Each row was made from one path, in order. Every step used is in the known rows, and no mark comes twice. Write each row's path.
In the rows, 128 means zero.
Known rows:
difu, zufa, nuta: [124 100 128 112 118  83 145 143  71 152 169 165 118 134 125 105 136 147
 122 124 128 169 139 153 137 114 117  96 168  85 111 152 117 127 107 145
 112 132 141  79 118 112  67 147 132 110 102 133 119  89  84  66  84 127
 171 144 135]
dapa, zufa, nuta, tatug, furi: [137 112 116 104 122  87 168 148 109 115 187 153  81 210 130 117 147 141
 142 138 131 195  95 161 140 121 126 107 176  98 100 164 118 166 121 150
 137 152 136  91 134 128 119 131 176  95 159 139 137  81  83  71  69  51
 142 150 154]
vuzo, nuta, dapa, zufa: [129  80  95 140 110 100 100 132 112 119 152 116 127 141 123 125 131 145
  94 148  96 181 101 120 140 119 119  90 177 108  72 159 108 151 127 121
 158 146 140 116 126 116 100 155 158 131 193 147 131  89 107  61 131 156
 150 151 139]
difu, zufa, nege, furi: [ 99 114 118 118 117 102 141 145  62 144 114 174  87 133 123  97 113 169
 129 123 123 123 155 118 148 145 132 110 150  84  85 148 115 137 111  88
 123 164 171 110 115  95  60 140 161  96 120 153 156  93  95  57 108 131
 190 124 130]
tatug, dapa, nuta: [134 104 108  89  97  82 128 151 105 145 136 146 143 132 142 142 123 145
 121 135  82 175 132 145 160 102 134 111 173 121 101 182 105 151 121 150
 142  63 127  99 106  92  77 149 117  91 132 157 155  92 100 114 108 136
 158 130 130]
furi, nege, zufa, nuta, vuzo: [115 100 135 130 138  90 105 152 115 131 226 138 125 146 131  63 188 142
 125 133  96 180 175 145 139 116 128  97 185  97 112 163 108 167  98 124
 117 139 180 124 107 115 111 171 189 110 144 145 135  84  96  52  80 135
 174 164 155]
nuta, tatug, furi, nege, zufa, difu: [116  90 140  97 161  83 117 162 109  94 199 147  48 184 126  66 142 146
 148 116  91 132 173 116 149 104 148 107 170  86  91 160 101 153 101 115
 135 135 159 110 116 114  94 143 183  76  90 170 152 103  89  73  44 107
 157 132 148]
sutesa, furi, nege, nuta: [141 141 108 116 178  92  40 145  74 126 203 159  83 163 153  84 119 155
 108 122  93 153 179 123 154 132 148 119 150 105 112 179 107 159 129 156
 132 114 118  86 102 121  71 163 180  98 188 176 171  94 103  94  85 148
 192 144 155]
sutesa, furi, tatug, dapa, nuta, vuzo: [133 102 110 124 105  86  98 145 151 157 152 160 161 135 128 122 187 144
 118 143  76 175 157 139 147 117 143 117 167 115 127 180 146 147 111 136
 126  84 120 111 105  81  84 161 138 119 201 154 176 105  91  72  95 113
 191 143 147]
furi, tatug: [138 127 126 148 121 102 140 153 125 156 163 139 107 129 150 109 139 151
 109 122 106 172 173 138 139 113 131 114 166 101 135 158 135 125 109 136
 120 121 102  97  95  99  89 144 156 111 109 152 136 121 100  79 105 121
 178 133 128]
difu, zufa, nege, nuta: [119 100 121 125 130  95  66 161   6 134 158 148 123 147 134 100 115 154
 115 113 100 119 169 134 155 154 133 103 147  81  74 144 108 119 120 141
 133 158 144  84 114 106  59 151 146 108 135 174 164  95 103  66  95 114
 183 122 111]
vuzo, nuta, tatug, dapa, zufa, difu: [128  53 114 101 109  79  93 148 103 115 161 127  93 129 132 120 151 142
 128 144  75 141 115 103 148  96 123 103 158 115  59 167 103 143 131 123
 143 137 122 100 137 114 100 134 171  95 127 153 127  69  83  62  88  88
 135 121 154]
sikek, nuta: [144 129 132 148 112  96 120 131  82 147 111 129  96 153 162 105 123 135
 110 118 130 152 201 132 158  93 129 126 154 118 130 161 104 146 114 154
 133 187 109  93  85 125 110 151 164  85 106 150 145 106 104  99  86 109
 156 144 146]
zufa, nuta, nege, furi: [113 135 144  98 109  89 172 140 108 167 191 163 114 156 141  65 157 164
 107 141 128 161 138 130 137 121 139 105 165  97  97 163 114 137 107  99
 108 137 187 118 115 108  96 143 168 100 144 131 136  98  95  52 102 124
 155 160 169]
dapa, nuta: [130 118  86  99 106  93 150 144 110 141 151 136 154 122 154 136 125 138
 126 123 110 171 144 138 141 116 137 112 181 116 112 182  93 146 105 154
 146  80 137  96 102 101  82 145 117  97 130 147 158  87 114  95 106 153
 170 135 116]
robit, furi, nege, zufa, nuta, vuzo: [120 112 127 143 134  86 119 151 106 128 232 143 129 156 122  75 148 145
 122 138 122 182 197 140 140 122 132  96 191  99 104 159 103 177 106 114
 120 106 175 140 111 109 114 181 191 106 159 154 143  80  93  51  83 118
 181 177 152]
robit, furi, tatug, dapa, nuta: [145 111 113 126  97  83 134 159 127 150 158 156 143 134 135 149  84 153
 119 142  95 187 172 145 154 118 138 110 179 118 108 170 137 148 128 130
 134  27  98 110 103  79  80 154 122  93 136 164 156  97  99 100 116 125
 169 140 116]
furi, tatug, dapa, zufa, nuta, vuzo: [130  88 141 135  98  89 115 154 134 152 184 136 125 136 120  99 187 143
 111 153  83 211 134 154 142 118 118  92 179 115 100 159 144 146 120 121
 114 128 129 114 122 112 118 154 173 124 170 132 119  82  79  21  98  69
 152 149 162]
furi, tatug, dapa, zufa, nuta, kateru: [142  78 138 141 117  80 152 163 140 137 190 153  83 119 128 108 126 163
 114 152  87 232 118 127 149 100 122  93 191 100  85 164 157 137 122 123
 144 119 109 108 119 124 109 148 166 134 150 137 105  83  84  51 110  93
 148 143 152]
sutesa, furi, nege: [139 129 108 111 180  93 109 135 124 131 165 159  54 158 154 100 141 153
 117 123 102 165 166 118 143 111 142 128 154 104 143 172 107 166 120 143
 135 121 109 103 102 110  80 161 181  93 171 162 164 100  95  91  87 147
 191 148 161]
furi, tatug, dapa: [142 118 147 137 110  90 119 158 120 163 148 150  98 140 132 118 143 159
 102 134  78 172 161 145 160 100 128 114 156 105 123 156 142 131 126 133
 117 101  94  97 102  89  80 149 158 103 113 160 136 126  82  98 102 100
 164 126 143]
sikek, nuta, vuzo: [130 128 130 151 107  95 108 129  85 153 111 116 134 158 150  95 188 125
 105 122 130 149 204 126 153  97 132 122 161 120 117 162 106 151  99 141
 127 197 140 111  89 117 128 167 173 106 136 145 156 102  99  76  86  76
 162 147 156]
nege, zufa: [129 129 133 152 106 106 110 146  88 130 181 148 144 130 128  84 120 148
 127 124 107 150 173 147 153 105 138 109 171  87 121 172  86 151 112 133
 127 121 164 122  94 113  71 150 170 104 118 161 152 111  95  94  79 169
 177 151 146]
dapa, zufa, nege, nuta, tatug, furi: [135 109 112 115 128  97 105 161  53 102 174 141  83 220 138 108 132 146
 137 128 112 151 124 144 155 153 140 112 158  95  68 159 113 157 132 148
 152 171 136  95 132 121 106 136 188  94 186 167 176  88  98  72  74  42
 152 130 137]
dapa, zufa, nege, nuta, tatug: [127  90 119 131 128  98  98 162  43 115 186 124 114 144 153 107 133 151
 118 132 106 146 142 142 152 163 133 110 159  95  75 168  97 146 129 143
 149 173 150  97 134 117 102 136 196  93 161 161 167  78 100  65  80  78
 161 123 122]
robit, furi, tatug: [144 142 118 160 118  99 153 152 113 151 167 147 115 145 139 124  88 152
 107 127 136 176 204 133 139 120 134 114 175 107 127 154 131 142 120 124
 123  78  90 118  99  94  92 154 156 105 126 161 142 111  96  75 109 102
 185 149 122]
nege, furi, tatug, dapa: [126 139 147 135 105  93 113 152 125 164 153 172  88 134 124  97 121 174
 110 142  86 170 162 136 162 106 135 116 155 105 110 168 150 143 126  98
 108 102 117 106 104  87  73 143 173  97 120 159 134 120  84  93 117 120
 170 126 154]
tatug, furi, nege, nuta, vuzo: [124 154 113 106 155  89  47 155  67 123 186 130 104 210 135  69 183 140
 112 117 103 153 174 125 156 123 146 110 166 112  76 166 116 167 110 140
 135 136 150 104 103 118 110 177 178 112 183 174 170  98 103  74  92  74
 171 143 156]
dapa, zufa: [139 119 114 131 102 110 123 138  93 130 130 127 107 118 138 117 112 142
 118 133 111 180 128 139 145 113 129 106 170 116 103 174  88 152 127 131
 147 125 126 115 112 134  92 136 168 112 153 142 140  76  93  55 106 117
 157 143 148]
tatug, dapa, zufa: [142 105 136 126  94 100 105 144  91 134 121 138  99 129 122 121 119 148
 112 146  86 179 117 146 162 101 128 106 160 120  90 173 100 159 141 126
 142 110 119 114 117 125  91 143 167 104 150 152 137  85  77  70 107  97
 142 135 163]
tatug, furi, nege: [137 143 116  96 168  90 134 149 109 119 153 145  28 216 142  99 140 148
 127 113 109 171 149 123 151 104 140 119 167 110 106 157 113 171 115 140
 142 127 116 102 103 118 101 161 169  88 134 169 155 106  99  98  96 101
 164 144 150]
nege, nuta, zufa, difu: [123  82 111 102 124  75  51 165  53 132 170 140 141 150 157  88 130 150
 102 134  91 148 187 104 155 102 150  94 170 105  82 155  99 110 110 132
 133 116 145  88 127 109  92 148 136 108  86 167 134  97 103  71  50  99
 144 128 109]
nuta, dapa, zufa, nege: [121  56 127 125 120 102 157 152  94 115 120 117  90 160 134 126 130 150
  95 143  98 179 117 128 143 145 123  90 165  98  82 134 103 131 128 112
 156 163 145 129 128 107 104 143 161 111 173 146 152  99 103  32 111 115
 155 133 118]
difu, zufa: [123 122 124 127 116  96 117 137  56 149 115 156 122 122 124 107 132 148
 115 114 122 132 147 141 147 110 127 110 159  87 105 160 107 133 105 129
 125 125 145  91 110 108  51 149 132 114 101 153 147 107  83  76  93 132
 179 131 132]

Which path is each row?
[116  81 122 122 125  95 143 152  47 140 111 149  94 143 133 119 142 151
 124 111 110 125 151 130 144 137 125 109 151  84  97 134 104 120 111 129
 133 164 139  99 114  97  64 148 138 105 112 158 156 102  94  61  95 111
 184 125 113]
difu, zufa, nege
[137 155 115 102 166  89  54 157  58 115 197 144  63 213 145  80 119 151
 119 114  96 159 168 130 160 124 147 111 163 109  82 165 113 164 125 150
 141 117 123  84 102 120  95 163 170  94 159 185 163 101 109 103  94 105
 167 140 148]
tatug, furi, nege, nuta
[151 102 141 150 109 101  91 141 134 140 136 165  84 124 119 118 119 157
 116 151  72 192 126 145 155 115 135 113 152 108 129 172 141 145 149 123
 132 106  81 108 113 114  78 139 175 114 192 156 148  99  74  54  95 111
 168 141 168]
sutesa, furi, tatug, dapa, zufa
[123 117 174 119 105  81 147 158 139 177 190 174  91 152 123  70 163 176
 102 152  87 183 151 140 152 111 135 106 160  96 108 155 161 125 125  93
  98 114 141 110 112  86  89 147 169  97 131 145 125 116  81  62 107 108
 153 145 166]
zufa, nuta, nege, furi, tatug, dapa
[121 108 113 111 115  87 147 146 104 153 189 132 154 159 144 101 202 134
 108 133 125 180 154 144 133 109 120 100 177 109 107 157 108 146  97 146
 112 140 153 109 113 107 116 162 163 116 149 127 130  84  93  54  90  83
 167 154 151]
zufa, nuta, vuzo
[130 133 186 150  98  89 114 142 123 177 129 162  74 148 130  69 151 169
  99 142  91 155 187 126 169 104 144 123 148 105 116 158 162 133 126  90
 108 159 124 112  92  95  96 149 178  90 118 160 147 131  86  78 105 101
 148 139 167]
sikek, nuta, nege, furi, tatug, dapa
[138 102 120 113 103  85 128 159 137 155 155 149 135 120 141 132 127 152
 119 136  70 183 149 147 155 112 136 110 176 115 117 175 139 132 119 141
 133  64 108  93 102  81  77 146 118  95 124 158 148 103 101 101 113 140
 164 124 123]
furi, tatug, dapa, nuta
[122  96 141 126 160  84 142 158 115 122 247 149  90 143 139  76 154 154
 130 133 106 179 163 158 142 125 127 110 185  76 120 176 107 171 105 136
 123 147 175 100 123 114  99 150 203  81 104 146 131  90  89  91  57 144
 165 151 142]
furi, nege, zufa, nuta, tatug
[124 104 111 132 102  77  99 158 135 162 135 176 139 119 140 112 118 175
 116 160  73 204 163 133 165 116 152 106 193 105 114 180 156 144 116 102
 132  81 149 103 124  79  83 152 129 108 105 165 140 105 100 103  94 143
 146 138 101]
nege, furi, tatug, dapa, nuta, zufa
[120 152 120 147 119 105 139 146 133 161 164 161 101 118 140  86 113 170
 117 131 117 169 176 128 142 123 136 115 160 101 122 168 143 141 109  98
 111 123 125 106  97  95  83 136 173 105 115 150 136 116 101  74 117 143
 186 132 141]
nege, furi, tatug
[135  99  73 145 113  83  83 142  98 149 152 141 148 153 159 124 162 151
 105 139  99 167 149 111 148  97 133 108 184 107 100 158 112 146 114 146
 141 154 140  96 126  97  93 168 148 129 123 168 126  99 112 116  96 142
 151 162 109]
vuzo, nuta, zufa
[120 114 126 124 130  89  75 152  57 132 176 127 152 170 132  99 120 152
  65 136 108 164 153 137 156 126 136  91 162  95  78 157 110 127 113 136
 137 116 153  98 113 106  85 160 146 117 163 162 151 128 106  92 100 143
 162 137 123]
nege, nuta, dapa
[127  91 139 114 126  80  87 169  43 135 179 143 107 176 143 114 156 158
 105 135  83 137 156 146 172 135 132 118 148  92  76 160 114 145 135 147
 132 141 133  90 130  92  87 150 186  79 143 170 163 107  85 109  78  66
 157 115 133]
zufa, nege, nuta, tatug, dapa
[136 121 136 152 128  89 137 135  84 144 131 127 101 151 163 107 153 138
 113 123 139 148 191 138 156 105 129 135 162 103 130 174 107 156 105 151
 135 202 126  86 106 116 117 145 188  76  95 146 153 108  93 111  62  86
 156 134 138]
sikek, nuta, tatug
[127 132 122 120 174  86  80 157  62 126 215 128  90 149 160  83 148 153
 106 122 103 147 171 135 154 136 140 121 164  95  90 184 102 163 112 145
 138 136 147  84 121 113  94 156 198  83 125 170 160  97  98 108  77 111
 167 126 132]
furi, nege, nuta, tatug
[131 140 119  96 182  85 146 151 113 116 169 140  27 215 145 103 164 146
 129 116 116 164 149 130 149 113 139 126 167 100 107 166 117 180 109 141
 143 143 130  97 117 116 108 152 190  80 123 167 159 108  91 109  78  76
 160 137 148]
nuta, tatug, furi, nege
[134 122 132 146 164 101  83 141 120 116 192 169  79 141 128  71 120 156
 133 126  90 151 182 133 151 113 149 120 165  84 145 179 100 172 120 128
 132 119 148 121  94 117  65 161 194  98 164 174 171 108  92  87  72 191
 197 161 163]
sutesa, furi, nege, zufa
[112 145 112 114 103  96 126 129 105 163 173 151 125 150 142  75 166 164
 109 134 117 127 134 101 140 113 140 115 158 105  77 166 109 154 111  98
 123 157 178 123 111  99  85 155 173 113 164 154 151  97 109  79 133 156
 163 158 168]
vuzo, nuta, nege, furi
[117  83 168 102 105  90 124 155  96 130 180 135 123 141 130  55 160 143
 118 121  88 112 172 115 143  95 151  99 161  88  95 152  81 111 100 105
 123 123 182 129 104 109  80 142 149  99  97 155 153 114  91  39  60 134
 155 145 155]
nuta, nege, zufa, difu
[126 114 125 102 133  77 161 148  82 132 173 174  88 211 113 110 160 144
 139 124 139 161 121 158 142 116 125 109 168  78 103 153 131 154 104 151
 122 154 143  73 133 109  84 142 152  98 120 145 143 104  76  88  57  62
 161 143 140]
difu, zufa, nuta, tatug, furi
[131 136 136 127 153 100 101 153 108 106 184 154  65 192 120  70 123 152
 144 115  94 162 169 140 157 106 147 113 174  88 113 163 105 180 116 125
 138 123 159 120  95 121  84 161 181  93 134 183 162 112  98  98  77 150
 169 158 155]
tatug, furi, nege, zufa
[124  73 112 102 120  75 117 157  95 137 132 139 116 150 158 104 148 147
 107 131 100 155 172 101 147  86 145  98 174 106 104 147  97 111 102 126
 134 125 135 100 127 103  97 145 132 106  66 152 123 103  95  64  53  95
 140 133 108]
nuta, zufa, difu
[118  84 149 120 127  78  72 165  18 138 157 156 107 158 125 108 156 161
 108 131  83 121 148 150 172 140 131 114 145  79  70 158 122 133 129 135
 127 147 144  80 134  91  62 153 170  89 123 175 165 109  75 101  72  75
 166 112 125]
difu, zufa, nege, nuta, tatug, dapa
[132  92 120 122 123  90 166 147 109 129 201 136 108 134 145 116 150 145
 124 145 127 196 115 159 134 128 117 105 181  97 108 177 104 159 115 145
 133 151 143  96 137 127 114 130 187  97 134 124 125  69  84  56  75  90
 150 141 144]
dapa, zufa, nuta, tatug
[135 119 107 137 119  86  47 157  47 146 165 145 161 151 156  97 131 156
  93 138 102 169 178 131 164 116 149 104 177  99  99 170 109 134 117 145
 136 120 146  89 123 109  91 162 148 119 119 173 143 108 104 102  65 118
 152 146 106]
nege, nuta, zufa
[133  93 156 106 102  92 169 144 109 149 184 131 113 149 140  83 173 143
 107 142 108 185 110 145 132 117 131  95 174 102 101 159 100 132 121 125
 129 140 158 118 123 127 110 143 158 114 164 125 136  82  90  21  96 105
 137 165 167]
dapa, zufa, nuta, nege
[125 125 129 106 173  82  65 156  77 110 180 133  76 228 123  85 126 156
  82 130  97 176 153 130 160 129 142  94 165  96  72 149 127 151 119 131
 146 116 146  94 113 110  98 169 158 104 175 179 159 127 107  97 100 127
 159 141 138]
tatug, furi, nege, nuta, dapa
[115  71 150  86 101  85 132 157 110 128 183 136 151 124 135  65 148 140
 131 125  77 121 162 118 140 105 156  95 175  95  91 167  82 115  95 111
 135  92 190 126 104 101  78 138 121  98 107 155 164  99 104  43  68 161
 156 143 134]
dapa, nuta, nege, zufa, difu
[132 123 121  91 183  77 164 155 121 117 204 150  28 225 144  99 165 150
 133 123 118 190 139 141 142 117 130 116 175  98 107 160 125 173 110 146
 134 146 131  87 125 117 116 156 188  80 128 153 142  96  91  98  69  72
 155 146 151]
zufa, nuta, tatug, furi, nege
[131 102 148  86  95  81 151 149 107 163 140 137 142 150 142 109 180 147
 102 137  78 154 126 137 154 105 148 113 169 111  96 173 104 130 116 133
 138  81 162 116 110  91  83 153 118 101 146 153 172 110  95  84 105 119
 145 146 143]
tatug, dapa, nuta, nege
[130  63 135 122 113  95 148 159  84 123 131 131  72 151 139 134 151 152
 119 145  84 162 117 138 157 139 123 113 158 102  82 154 103 151 140 126
 148 166 125 117 137 109 101 137 189  87 150 153 157  85  81  62  90  58
 148 122 138]
nuta, tatug, dapa, zufa, nege
[120  97 139  93 149  87  99 160 107  97 188 147  51 185 123  65 123 146
 149 113  81 139 177 110 149  97 148 101 167  96  91 151  98 149 106 115
 135 119 150 113 103 118  87 147 162  85  97 174 148 101  97  64  58 129
 162 138 153]
tatug, furi, nege, zufa, difu
[118 117  87 105 103  90 136 143 110 146 143 124 184 129 148 119 180 129
 118 128 109 161 152 136 138 117 139 109 185 121  99 182  97 151  91 141
 140  97 163 117 103  96 103 160 131 114 158 142 169  84 109  69 106 117
 176 140 128]
dapa, nuta, vuzo
[128  61  72 137 123  84 109 154  87 141 146 134 118 173 169 132 167 154
 114 133  88 155 154 102 145 126 129 106 175 102  88 130 112 133 122 143
 148 194 136 107 133  85 102 167 151 117 130 169 139  94 121  95  96 118
 157 148  95]
vuzo, nuta, zufa, nege
[139 140 108 125 160  91 138 146  93 127 160 135  64 167 151 116  91 152
 109 123 133 169 193 117 147 115 137 116 174 116 106 160  94 177 123 122
 140  77 117 124 104 111 101 170 176  85 128 166 152  89 100  89 112 114
 177 154 135]
robit, furi, nege
[119 140 127 141 110 100 129 141 144 170 186 152 116 137 142  71 165 168
 107 133 103 146 156 109 134 124 138 114 165  98  98 161 148 139 111  90
 113 150 149 115 102  86  87 148 172 117 146 155 142 111 111  62 135 155
 175 153 152]
vuzo, nuta, nege, furi, tatug
[139  74 143 123  95  87 114 161 114 125 142 141  77 129 121 120  80 149
 121 145  91 170 168 114 149 107 133  94 162 121  81 150 122 129 139  98
 134  67  89 123 120 109  96 135 151  95 120 156 131  82  78  28  92  68
 147 128 143]
robit, furi, tatug, dapa, zufa, difu
[112  75 141 115 129  76 148 143  86 141 160 154 126 158 106 109 140 152
  84 139 120 183 127 151 139 119 115  79 173  76  98 140 130 121 103 121
 122 128 162  89 127 102  74 155 124 121 125 130 122 116  86  61  91 149
 166 145 123]
difu, zufa, nuta, dapa
[118 114 164 101  88  89 145 141 110 159 174 166  95 142 120  72 144 169
 109 160 100 182 106 137 151 120 136  99 164 105  80 170 121 151 132  83
 116 125 181 128 125 115  97 139 177 100 166 134 134  83  79  37 110 110
 136 157 184]
tatug, dapa, zufa, nuta, nege, furi
[120  96 166 104 112  80 164 144  77 166 169 156 121 154 126  77 187 147
 105 126 116 148 128 148 133 116 131  98 167  80 104 147 116 111 105 127
 113 145 174  95 119 109  71 155 131 117 123 132 140 104  82  37  85 114
 157 159 148]
difu, zufa, nuta, nege
[144 109 125 160 112  83  98 137  79 153  99 139 114 159 166 106 137 146
 100 135 120 178 202 124 165  90 141 120 179 109 136 159 115 141 111 144
 138 187 123  94 109 118 113 162 154 105  85 162 137 112 102 104  58 105
 135 155 116]
sikek, nuta, zufa
[119  86 139 105 153  89  97 161 104 107 192 135  71 131 136  61 124 149
 136 117  79 138 191 107 145  98 143 100 165  97  99 161  85 141 105 111
 131 115 153 119 102 115  85 149 167  85  75 164 137  94  98  64  65 160
 166 133 141]
furi, nege, zufa, difu
[134  98  82 118 109  81 120 152 109 147 135 145 164 131 164 132 136 148
 114 140  99 192 154 130 150 111 148 105 198 112 119 177 106 142 103 144
 152  92 151  98 123  97  91 154 112 112 110 156 148  93 112 103  79 142
 148 151  88]
dapa, nuta, zufa
[133 124 143 148  91 105 104 146 126 144 131 159  80 105 117 101  99 168
 118 153  82 190 130 140 160 119 132 107 162 111  97 175 142 155 142  89
 125 111 118 117 114 115  87 132 183 103 148 153 132  92  80  55 120 119
 155 131 160]
nege, furi, tatug, dapa, zufa
[124  80 182 124 102  88 111 147  88 132 158 132 105 147 139  45 153 136
 121 120  90 110 210 110 152  89 150 106 156  92 106 150  90 113 102 109
 125 171 170 122  94 119  98 145 154  88  90 157 157 112  95  43  50 127
 144 150 157]
sikek, nuta, nege, zufa, difu
